Every row comes from one small tree of marks. The marks that hang from a mark follow it in brackets, in alphabetical order. Every link used is in the known rows. Which tree was each row made from?
Known rows
U[L[W[Q[F[S[H] X]]]]]: 5 6 9 5 15 -44 -4 18 -7 12 -23 5 27 -26 -12 2 16 -3 1 0 29
F[Q S X]: -12 35 -13 2 3 -69 -23 2 5 5 -22 2 44 -33 -2 -9 5 -11 26 -28 40
Z[F]: -1 -3 -10 1 2 -35 -19 -3 8 14 -33 2 26 -5 14 -13 -12 6 14 -30 27
U[L[W[G[A] Q[F[S X]]]]]: -7 3 16 -3 16 -27 24 12 -27 -1 11 -1 -10 -2 -39 15 10 1 -6 22 16
L[W[G Q[F]]]: 10 -9 10 8 23 -7 9 32 -15 12 -14 12 -7 -11 -30 11 2 0 -5 23 11
A[G]: -9 2 -10 -10 -8 -14 -11 -27 13 14 -24 -18 17 -3 4 -25 2 -8 -3 -11 24
Q[F]: 10 8 -8 14 6 -21 -10 13 9 19 -40 -4 21 -17 2 -9 -3 11 2 -24 18
U[L[W[Q]]]: -7 -14 4 -12 21 7 9 15 2 4 -16 -2 18 -2 -23 -4 -2 -10 -9 14 15
L[U W[G Q[F[S X]]]]: 6 -5 15 7 23 -38 13 35 -27 8 -4 18 4 -17 -34 15 0 -8 2 5 5
X[F[Q S]]: -1 34 -11 4 8 -64 -16 0 6 17 -26 13 31 -35 9 -8 -5 -4 13 -22 39
U[L]: -4 -2 -9 -9 9 2 -6 -12 12 9 -20 -14 34 -3 -5 -25 -2 -2 -4 -17 21
Q[F[S[H] X]]: 14 28 -6 14 -1 -64 -24 -1 4 25 -37 -5 35 -29 8 -12 15 4 10 -41 36
Z[F[Q]]: -5 10 -14 3 8 -50 -27 8 5 2 -35 13 34 -21 15 -11 -9 4 24 -14 35
U[L[W[G[A] Q[F[X]]]]]: -5 -7 11 1 17 -7 28 22 -24 -6 0 -1 -12 3 -38 18 4 3 -14 25 18
X[F]: 4 13 -12 8 3 -30 -5 -3 13 25 -33 1 21 -14 9 -6 -14 1 -4 -33 33
U[L[W[Q[F]]]]: 2 -15 7 5 22 0 10 33 -2 7 -25 4 13 -12 -17 6 -2 4 -7 16 12
W[Q]: 0 2 -7 8 9 -17 -1 23 12 19 -26 -8 18 -10 -9 -6 -2 1 5 -13 18
Z[F[Q S X]]: -13 25 -11 6 -1 -91 -30 2 0 2 -25 17 45 -31 16 -5 -3 -1 39 -31 46
H[S]: 7 12 -9 0 11 -19 -23 -8 8 20 -39 -7 26 3 6 -21 10 -6 0 -32 16
B[H[S]]: 16 7 -10 1 17 -9 -44 -4 18 33 -48 5 33 12 9 -21 6 -3 5 -40 21

Which tree is each row?
8 40 -12 0 8 -65 -28 -9 7 22 -32 10 35 -38 15 -18 7 -4 6 -24 44 : X[F[Q S[H]]]
-6 -18 8 -15 25 15 13 7 -12 2 4 2 5 4 -38 -6 2 -12 -11 32 13 : U[L[W[G Q]]]
1 -6 5 -31 22 23 21 -9 -22 -2 -4 -8 -10 19 -41 -8 -5 -17 -34 11 -6 : L[U W[G[A]]]
-2 -13 10 9 20 -16 13 28 -18 -1 -5 12 7 -11 -31 13 2 -1 -1 21 23 : U[L[W[G Q[F[X]]]]]
0 -3 16 -12 23 -5 23 8 -27 4 12 -4 -17 2 -41 5 10 3 -14 35 4 : U[L[W[G[A] Q[F[S]]]]]
4 -13 4 -22 25 15 7 -3 -17 3 -10 5 9 5 -33 -13 -8 -21 -20 6 -1 : L[U W[G]]
11 -13 12 -5 28 12 32 34 -28 2 -8 2 -25 6 -41 13 -5 1 -27 26 -11 : L[U W[G[A] Q[F]]]
10 7 5 16 14 -36 -2 23 -10 24 -4 3 3 -19 -18 -1 8 11 12 1 12 : W[G Q[F[S]]]
-9 -12 10 -23 22 22 26 1 -18 -5 9 -13 -14 17 -44 -2 4 -8 -24 35 8 : U[L[W[G[A] Q]]]
2 -6 11 1 22 -20 7 24 -6 12 -15 6 15 -17 -19 3 5 1 1 14 11 : U[L[W[Q[F[S]]]]]
2 28 -9 -2 -2 -56 -25 -18 9 23 -28 -12 40 -20 2 -22 15 -10 9 -44 38 : F[S[H] X]
20 22 -4 6 6 -43 -24 -3 7 30 -37 -7 27 -25 6 -21 16 7 2 -29 22 : Q[F[S[H]]]
3 -8 15 -3 25 -12 10 16 -20 10 7 10 2 -12 -33 1 8 -1 -2 30 9 : U[L[W[G Q[F[S]]]]]
4 -18 11 1 28 7 14 25 -17 3 -4 8 0 -7 -32 4 2 1 -9 33 10 : U[L[W[G Q[F]]]]
22 -4 16 -5 31 -17 2 23 -25 19 -11 13 1 -17 -29 -4 13 -7 -14 16 -1 : L[U W[G Q[F[S[H]]]]]
9 24 5 11 5 -53 1 11 -16 21 -6 -11 -6 -13 -19 3 22 11 0 -8 26 : W[G[A] Q[F[S[H] X]]]
